What can hang from each mark
k85: k449
k449: k138
k164: k340 k983
k557: k138 k340 k983
k340: k164 k983
k349: k138 k557 k983
k138: k164 k340 k349 k449 k557
k983: k340 k449 k557

(in the rows, 128 means zero)
Known rows, with every way that one mark hangs from another
(k85 (k449 k138)): [127 109 145 132 116 111 137 141  90 109 117 146 151 131 122 111 167 142
 190 129 136 131 122 114 142 132 125 125 131 134 145 112 141 148 102 129
 125 125 129 125 140 124 130 171 137 133]
(k983 (k449 (k138 k164))): [ 66  99 129 135 153  85 164 142 120 127 105  94 124 121 163 168 191 177
 150 167 105 157  99 109 106 148 135  88 119 128 114 184 148 122  88 106
 154 148 126 158 171 105 121 169 139 123]
(k85 (k449 (k138 (k349 k983)))): [147  90 115 122 127 149 129 129  97 110 139 116 161 124  87 131 161 152
 195 103 121 117 116 143 156 137 130 121 143 131 140 102 167 138  89 167
 134 137 150 146 120 124 152 184 117 132]
(k340 k164 (k983 (k449 (k138 k557)))): [ 86  91 125 144 176  54 107 162 139 121 132 110 146 115 180 146 182 153
 152 188 146 182 110  93 112 138 124 103 118 121 101 213 134 128  92 114
 173 131 122 155 162  68 119 177 123 134]
(k138 (k164 k983) k349 k449 k557): [112 112  86 143 119 142 153 118 150 184 207 155 195 103 142 158 108 208
  80  76  93 158 101 156 137 121 149 111 161  76  83 179 159 115 145  95
  67 173 156 169 122 117 104 210 167 157]
(k983 k449 k557): [ 96 113 144 175 155  81 128 127 121 140 118 126 101 121 151 115 144 138
 110 126 137  94 112 132  91 171 125 123 106 118 155 170 154  93 110 118
 151 143  92 113 157 128 165 141 116 113]
(k349 (k138 k449)): [ 93 160 120 155 124 152 105 136 141 131 135 120 143 117 149 126 153 127
 135 129 133 121 123 136 124 133 139 151 141 137 108 139 145 144 145 128
 110 130 154 148 131 101 119 178 170 138]
(k164 (k340 k983)): [149 150 137 109 146 119 106 143 118 115 150 109 170 109 124 136 149 120
 149 148 112 176 122 122  97 113 135 132 131 116 120 145 135 115 162 115
 140 128 125 116 142 108 131 108 124 109]
(k449 (k138 (k164 k340) k349 k557)): [ 86 108 112 136 112 116 187 121 126 144 164 111 175 112 100 181 148 189
 150 127  92 181 119 134 127 123 170  99 129 102 112 150 148 130 136  85
 112 162 160 177 136 116 116 215 193 137]
(k449 (k138 k164)): [ 92 116 120 114 123 128 170 129 121 120 121 104 154 127 162 150 177 184
 153 184 112 167 111 127 117 132 145  97 138 126 110 138 134 127 112 112
 129 143 155 159 163 100 128 157 149 140]
(k138 k340 k449): [129 146 130 113 145 120  96 112  82 164 168 153 164 127 162 128 121 153
 132 133 114 102  88 154 139  88 120 123 158 127 142 149 169 143 153 103
  93 114 114 141 122 110 113 156 139 159]
(k85 (k449 (k138 k340 k557))): [117 100 155 137 131  64 128 115  70 142 162 174 170 137 114 122 144 139
 193 123 123 122 114 130 170  97 135 132 138 119 164 121 160 159 121 100
 100 119 121 153 130 122 119 183 155 147]
(k557 k138 k340 (k983 k449)): [103 132 121 148 145  91 143 132 100 127 114  70 102  83 123 154 112 153
 172 122 108 152 140  98  86  99 129 117 106  93  89 123 120 155  98 112
 138 100  78 111 167 131 172 197  30 130]
(k349 (k557 k138 k340)): [147 157 113 108 103 121 109 116 132 123 115  92 119 126 134 116 124 136
 139 114 134 109 173 142  80 122 143 148 130 117  86 107 141 114 120 129
 117 125 116  89 149 130 148 161  94 138]
(k349 k138): [ 98 148 123 148 119 139 116 128 147 120 117 104 122 128 111 136 152 107
 143 133 129 116 140 141 124 144 152 158 126 137 112 122 140 142 132 133
 136 134 156 142 138 113 133 153 160 125]
(k138 k449): [125 146 126 133 134 138 117 139 119 139 151 142 153 114 172 116 129 151
 124 122 133 131 108 121 128 120 116 118 146 127 124 147 136 135 142 119
 100 127 122 139 124 116 115 158 137 144]
(k557 (k138 k349 k449) k340 k983): [133 145  89 131 116 178 144 126 101 145 159  81 157  82 135 144  84 185
 156  93 107 150 138 125 104  82 130 106 133  91  76 105 136 166 122 122
  92 100 111 118 137 122 172 252  62 167]
(k138 (k557 k983)): [120 105 137 157 140  82 139 108 118 149 150 128 148 109 122 127  93 147
 133 117 140 168 140 116 141  99 134 132 122  98 122 115  98 144 135 128
  94 126 123 171 128 139 141 131 107 140]
(k85 (k449 (k138 (k164 k340 k983)))): [120 130 137 124  95  94 161 146  98 111 137 147 165 101  91 131 184 175
 183 124  95 163 102 132 105 136 152 130 146  98 119 116 155 123 130  98
 110 173 141 113 170 123 122 175 130 120]
(k557 k138): [112 138 124 112 107 127 141 124 136 115 143 119 135 134 115 109 126 124
 147 131 116 139 136 126 114 133 132 157 132 116 116 117 129 126 117  88
 137 105 108  95 147 121 136 192  94 138]
(k349 (k557 k138) (k983 k449)): [131 118 119 107 148  80  89 107 144 109 113  66 114 132 123 118 160 131
 146 109 130 108 135 155  83 160 131 165 147 122 100 138 165  73  82 149
 156 142 103 119 157 124 157 131  52 112]
(k557 (k138 k164)): [102 125 109 100 116 130 151 122 154 131 137 123 150 128 131 145 137 156
 133 137 108 154 126 130 107 146 144 133 136 109  92 120 116 123 111  77
 126 126 118  90 166 111 131 189 107 143]
(k138 (k557 k340 k983)): [128 116 125 163 141  91 138 113 108 154 151 124 134  83 124 159  86 151
 142 114 133 160 152 106 135  75 141 109 111  98 104 103  93 165 138 139
  86 116 120 171 121 135 147 141  94 137]
(k449 (k138 (k557 k983))): [ 94 108 144 153 125  84 171 113  96 126 144 103 158 116 141 114 138 165
 169 160 130 181 134 113 134  89 138 121 128 106 129 129 124 142 120 123
 107 126 143 201 143 117 146 156 121 143]
(k557 (k983 (k340 k164) (k449 k138))): [ 50  79 116 161 164  69 129 149  91 134  87  65  70 106 127 138 169 161
 149 160 135 158 109 105  95 136 124  84 100 119 120 183 142 137  79 126
 189 144  86 158 185 105 161 194  98 139]
(k138 (k164 (k340 (k983 k557))) k449): [123 146 121 122 161 130 111 138 132 147 177 141 208  89 204 136 164 190
 112 156 119 171  87 134  75 141 140  99 148 104 105 159 133 101 173  94
  98 153 125 104 167  86 144 143 138 136]
(k449 (k138 k349 (k557 k340))): [107 117 110 150 116 139 169 120 106 143 164 101 151 113 118 157 123 163
 160 125 110 142 150 122 147  95 149  93 120 118 116 146 152 154 118 128
 117 123 152 198 110 115 136 218 165 143]
(k349 k983): [145 115 112 113 151 130 107 112 131 116 147 107 137 112 113 135 143 129
 138 133 129 123 118 148 136 129 129 134 151 129 125 107 132 111 118 169
 136 132 135 156 122 120 148  94  78 112]
(k557 k138 (k983 (k340 k164))): [ 81 106 101 128 130 102 119 132 124 137 117  92  93 112  91 109 122 141
 134 131 140 155 138 121  94 133 129 131 117  99 102 124 116 135  99  99
 164 116  78  91 182 113 170 221  64 159]
(k349 k138 (k557 (k983 k340 k449))): [ 79 115 122 162 161  85  80 116 122 143  64  38  75 134 120 125 159 123
 123 108 142 112 157 147  81 160 146 143 104 126  98 158 166 111 103 164
 165 160 119 154 178 129 166 139 136 125]
(k164 (k340 (k983 k449))): [125 135 144 127 169  89 103 155 115 119 138  97 146 106 127 155 162 121
 153 143 105 175 110 107  87 126 131 121 118 118 123 181 146 110 142 109
 162 133 104 120 151 110 129 121 115  96]
(k85 k449): [150 106 138 137 128 116 111 141 114 128 123 171 139 125 109 123 131 125
 157  87 139 115 125 117 147 144 119 133 124 129 140 101 124 148 114 133
 116 129 115  93 125 141 124 147 129 130]
(k340 k164 (k983 (k449 k138) k557)): [ 91 103 125 148 169  72 104 158 130 111 119  98 135 113 201 115 202 164
 141 210 154 142 104 119  74 168 123 100 118 124 122 208 158  96  93 127
 186 142 114 114 188  67 169 165 105 133]
(k983 k449 (k557 (k340 k164))): [ 94 118 116 184 158  73 111 151 131 140 113 130  65  84 151 154 143 154
 116 134 150  80 115 121  77 164 130  95 100 116 121 161 138 121 103 128
 154 148  88  85 158 116 162 177  99 125]
(k983 (k557 k340)): [133 139 125 159 130 127 126 119 114 138 141 130 117  98 148 118 123 143
 118 135 141  89 139 138 102 132 136 112 116 118 135 110 128 120 137 137
 117 128 114 110 141 124 178 140 106 125]

Rows
[113  96 114 103 163  78 113 112 131 111 101  54 127 125 162 153 203 181
 147 152 129 127 115 155  88 159 141 115 149 132  97 155 169  74  82 173
 153 171 147 172 167 106 146  96  95 115]	(k349 k557 (k983 (k449 (k138 k164))))
[135 115 111 130 156 114  79 145 154 124 136 134 151 114 180 105 156 150
 110 178 165 129 120 138  91 164 124 120 130 121 113 155 126 102 127 139
 151 136 126  80 165  78 169 132 105 144]	(k340 k164 (k983 k557))
[ 61  90 120 158 137  70 146 130 103 142 134 105 116 113 120 120 147 163
 149 164 145 174 132 109 131 111 139 102 115 111 124 150 122 141 106 115
 145 134 117 190 158 105 148 196 131 152]	(k449 (k138 (k557 (k983 (k340 k164)))))
[125 173 140 149  85  98 148 122 112 117 161 137 133  91  85  84 141 138
 117 121 103 120 115 169  63 135 156 166 144  77 148 133 179  67 176 100
 119 176 121 100 160 139 164 139 107 100]	(k164 k340 (k983 k557))
[ 83 129  97 100 110 122 147 121 143 141 152 111 133 125 100 117 148 153
 107 131  87 150 123 145 100 144 148 133 144  86  92 148 145  93 115  69
 145 141  98 104 189 113 143 199  93 133]	(k557 (k138 (k164 (k983 k340))))
[106 127 133 182 162  89 128 134 109 144 122 117  88  93 155 141 138 144
 120 126 133  84 125 121  89 151 130  97  99 115 140 155 145 114 113 131
 144 132  89 116 149 127 171 154 102 111]	(k983 k449 (k557 k340))
[ 93 119 114 157 168 104  95 125 146 113 121  72 110 108  97 161 179 109
 154 131 122 107 116 144 123 154 145 156 133 139 114 138 158 118  99 169
 169 142 142 172 141 104 146 132 105  94]	(k349 k138 (k983 k449))
[127  87 137 136 129  99 133 110  74 156 168 155 175 145  89 141 127 151
 187  97 110 111 117 148 181 103 140 123 135 112 157 132 180 164 115 111
 103 125 135 159 114 127 124 216 172 157]	(k85 (k449 (k138 k340 k349 k557)))
[121 147 109  99 134 116 119 107 100 173 184 156 185 111 164 147 139 198
 103 139  80 127  69 177 119  93 138 118 181  93 104 161 179 116 161  84
  78 155 131 134 155 103 109 157 125 155]	(k138 (k164 k983) k340 k449)
[119 100 111 130 184  84  78 168 151 125 116 113 124 115 169 157 165 137
 130 163 144 155 104 103 101 153 113 105 116 126  91 202 130 124  97 132
 181 134 111 100 159  82 124 143 100 130]	(k340 k164 (k983 k449))
[176 108  92 100 137 162  94  98 142 132 129  68 139 138 104 136 124 148
 120  81 130  94 144 187 121 146 138 136 151 129 104 121 180  89 109 199
 129 160 162 144 111 134 160 114 113 131]	(k138 (k349 k557 k983))
[116 147 115 116 130 109 121  97  99 178 190 165 186 109 175 121 141 207
  87 142  92  98  68 194  99 116 143 124 179  86 123 155 189  94 165  84
  73 163 127 118 168 101 144 152 122 155]	(k138 (k164 (k983 k557)) k340 k449)
[115 136 112 117 140 106  84 132 109 162 154 172 138 118 155 143 127 161
 125 143 135  99  80 156 127 104 122 121 160 128 124 155 163 150 144  99
 103 133 117 105 129  98 103 191 138 170]	(k138 (k340 k164) k449)
[ 97 147 118 116 115 118 152 125 116 136 153 110 178  79 137 139 125 195
 152 124  99 201 101 122  71 106 145 133 149  81  85 109 117 133 150  68
  86 135 107  91 181 116 146 214  76 155]	(k557 (k138 (k164 k340) k449) k983)
[153 128  72 112 137 179 113 125 143 173 133 103 155 110 185 183 118 215
  92  80 121 115 129 158 102 139 143  79 143 119  57 144 155 126 130 150
  79 164 157 121 129 118 124 182 162 168]	(k138 k164 (k349 (k557 k340)) k449)
[ 34  86 114 154 165  68 121 162 112 136  98  90  56 125 125 143 190 141
 138 163 136 132 105 104 107 163 124  83 101 137 133 208 160 123  72 107
 212 147  82 149 175  94 130 220 144 128]	(k983 (k340 k164) (k449 k138))
[ 81 147 130 162 138 101  93 103 116 171 182 150 167 127 136 140 127 126
 137 128 120 109 116 155 153  92 150 159 149 121 124 147 164 157 166  97
  84 120 141 176 120  99 105 191 192 152]	(k349 (k138 k340 k449 k557))
[ 98 139 108 104 121 139 142 128 147 139 159 138 171 117 169 133 138 178
 124 132 112 157 108 126 102 135 133 126 152 108  88 133 121 127 123  69
 103 123 112  97 164 100 117 215 113 159]	(k557 (k138 k164 k449))
[ 65  69 119 183 179  37 112 136 126 169 127 118  79 105 109 152 118 142
 114 109 144 157 123  99 125 133 128  99  93 104 119 180 111 140  99 112
 153 143  76 162 156 126 136 183 115 137]	(k138 (k557 (k983 (k340 k164) k449)))
[ 85 182 107 145  97 134 131 138 146 133 155 125 164  86 114 149 174 162
 121 125  92 156 101 155  81 135 170 159 159 100  79 145 163 117 175  93
  96 179 164 134 163 101 110 185 166 122]	(k349 (k138 (k164 k340 k983) k449))
[ 82 134  94 144 169 154  69 121 133 139 160  87 126 107 115 126 174 115
 128 124 132 106 115 149 139 139 138 134 147 144 120 136 158 121 125 163
 150 134 125 191 137  87 152 168 133 120]	(k349 (k138 k449) (k983 k340))
[ 99 129 132 151 122  98 160 126 101 129 158 118 143 108 141 142 142 154
 169 159 130 155 146 108 141  86 144 105 124 118 120 133 128 151 125 119
 114 116 137 194 126 110 126 183 145 132]	(k449 (k138 (k557 k340)))
[105 116 110 107 121 121 158 113 133 132 123  96 155 110 131 143 122 180
 142 139 108 182 126 128  94 122 142 130 136  90  81  97 102 134 111  98
 113 123 119  98 183 122 164 176  61 154]	(k557 (k138 k164) k983)
[119 122 136 144 157  78 108  92  75 185 189 151 182 109 156 132  90 169
 134 121 123 145 101 144 150  57 127 122 151  97 135 134 142 158 163 100
  60 115 110 182 121 121 127 160 119 168]	(k138 k340 k449 (k557 k983))
[137  87  80 119 153 171 129  97 151 149 157 106 160 112 120 167 138 188
  98 110 113 105 106 184 120 169 151  98 144 115 110 114 151  91 112 163
 126 164 156 129 137 115 182 140 110 135]	(k138 k164 (k349 (k983 k557)))
[ 76 120  97 133 131 113 109 140 121 149 139 108 112 100 132 101 124 161
 128 128 142 158 118 116  90 124 120 122 132  99  97 139 124 142 109  90
 140 115  74 103 176 102 158 250  73 171]	(k557 (k138 k449) (k983 (k340 k164)))
[105  91 109 111 182 132 130 146 120 132 129  62 178 130 187 176 184 182
 149 172  97 184 103 116 115 140 129  69 123 124  89 207 162 119  91 130
 171 136 141 161 165  78 139 161 132 132]	(k340 (k983 (k449 (k138 k164 k349))))
[120 135 151 147 170  81 104 143 115 126 143 108 146 101 145 126 164 129
 136 148 118 152 107 124  70 145 133 123 112 108 139 178 155  85 148 107
 156 141  96 106 164 109 162 124 110  98]	(k164 (k340 (k983 k449 k557)))
[ 62  86 110 157 166  52 141 126 142 180 165 134 116 114 116 162 147 160
  79 106  96 155 109 123 127 147 147 100 120  85 105 207 139  99 116  82
 143 169  93 173 167 123 113 165 143 114]	(k138 (k164 (k983 k340 k449)) k557)
[123 151 111 136  77 146 158 109 131 127 170 113 148 124  96  70 120 149
 111 106 101 105 130 181  84 150 148 168 148  74 126 141 191  73 127  98
 127 148 127  92 158 129 184 203  89 133]	(k164 (k983 (k557 (k138 k349))))
[128  88 114 107 131 135 138 117  77 151 135 139 176 141 107 169 152 184
 177 116  93 115  97 158 158 125 147  98 142 122 131 123 180 157 104 112
 114 142 147 125 143 115 130 203 165 160]	(k85 (k449 (k138 k164 k340 k349)))
[124 103 118 123 111 136 158 142 101 126 126 134 167 116  88 170 164 180
 185  98 102 150 108 130 126 143 151 104 130 117 123 115 157 145 115 108
 119 158 149 111 146 125 126 214 171 137]	(k85 (k449 (k138 (k164 k340) k349)))
[142 166 121 103 153 128  33 107 117 147 136  90 190 149 196 113 165 135
 136 150 136 105 129 181 102 110 141 163 165 137  93 158 195 117 159 146
 105 133 161 140 150  78 133 116 170 156]	(k349 (k138 (k340 k983) k449) k557)
[140 131 108 111 140 166 107 108  86 177 176 133 173 137 139 150 100 166
 122  99  96  93  91 175 149  92 125 110 156 119 134 154 197 150 147 114
  96 122 134 138 102 117 120 204 165 168]	(k138 k340 k349 k449)
[107  72  89 134 187 143 103 122 120 155 144  66  97 123  79 166 139 130
 119  83 108 104 109 146 145 153 127  91 118 129 132 175 177 106  86 164
 186 142 102 172 122 124 159 172 113 111]	(k138 (k349 (k983 k340 k449)))
[ 94 128 116 134 174  86  58 138 132 140 118  99 131 130 133 170 175 116
 149 174 122 114 103 148 115 133 142 141 127 137  97 180 174 143 118 123
 168 129 135 119 161  71 127 160 144 137]	(k349 (k138 (k340 k164 (k983 k449))))
[127 125  88 117 133 148  93 127 112 175 162 147 149 122 132 164 106 172
 118 107 122  87  80 175 134 114 129 110 155 123 117 160 189 155 135 109
 107 135 135 109 112 104 110 232 164 184]	(k138 (k340 k164) k349 k449)
[ 90 113 116 161 122  77 153 132 100 129 134 110 126  82 136 148 133 179
 172 169 144 172 140 105 119  86 145  99 119 106 100 119 110 165 116 129
 111 129 137 179 147 107 145 196 105 151]	(k449 (k138 (k557 (k340 k164) k983)))
[149 135  93 119 159 130  78 161 138 126 132 118 133  90 161 169 143 145
 135 166 146 145 135 109 110 114 127  91 122 127  77 139 113 150 124 151
 149 121 131 103 141  84 137 137  95 137]	(k557 (k340 k164 k983))
[104 148 108 139  81 101 133 134 156 116 142 145 110 106 108  78 141 147
 110 142 136 108 119 164  70 165 144 173 149  83 111 141 157  83 123  93
 140 161 115  58 178 112 162 204  75 142]	(k340 (k164 (k983 (k557 k138))))
[ 62  86 107 158 177  72  92 162 134 153 100 114  45 123 109 156 157 123
 106 122 141 111 107 108 111 173 120  93  93 134 124 202 140 123  83 112
 200 146  64 118 160 113 124 195 136 125]	(k983 (k340 k164) k449)
[107 103 133 182 168  58 136 124 105 161 141 111 112  79 131 171  99 153
 143 107 128 158 140  92 126  92 134  99  96  96 107 140 103 158 116 130
 107 121  96 177 131 138 142 151  88 124]	(k138 (k557 k340 (k983 k449)))
[167 132  89 121 118 166 108 115 131 146 114  85 116 128 122 153 103 155
 118  76 125  91 163 161 108 129 142 112 121 126  91 131 165 125 122 169
 116 145 151 120 113 142 145 152 147 141]	(k138 (k349 (k557 k340)))
[134 100 129 134 112 147 144 140  93 119 124 128 156 136 102 126 149 152
 186  99 122 123 123 131 150 142 129 115 126 129 141 120 162 152  96 135
 129 133 143 128 128 128 138 207 154 145]	(k85 (k449 (k138 k349)))
[130 144 113 107 160 133 107 149 130 143 170 132 205  93 189 163 162 182
 123 148 109 198  87 117  89 120 137  97 152 113  90 159 127 120 167  95
 101 148 133 117 154  85 112 143 142 135]	(k138 (k164 (k340 k983)) k449)
[118  72  86 136 177 137 128 107 147 154 146  89 138 107 125 183 147 187
 101 100 108 104  89 174 114 183 146  89 128 113 113 150 164  89  92 156
 150 170 135 134 149 116 177 153 105 122]	(k138 k164 (k349 (k983 k449 k557)))
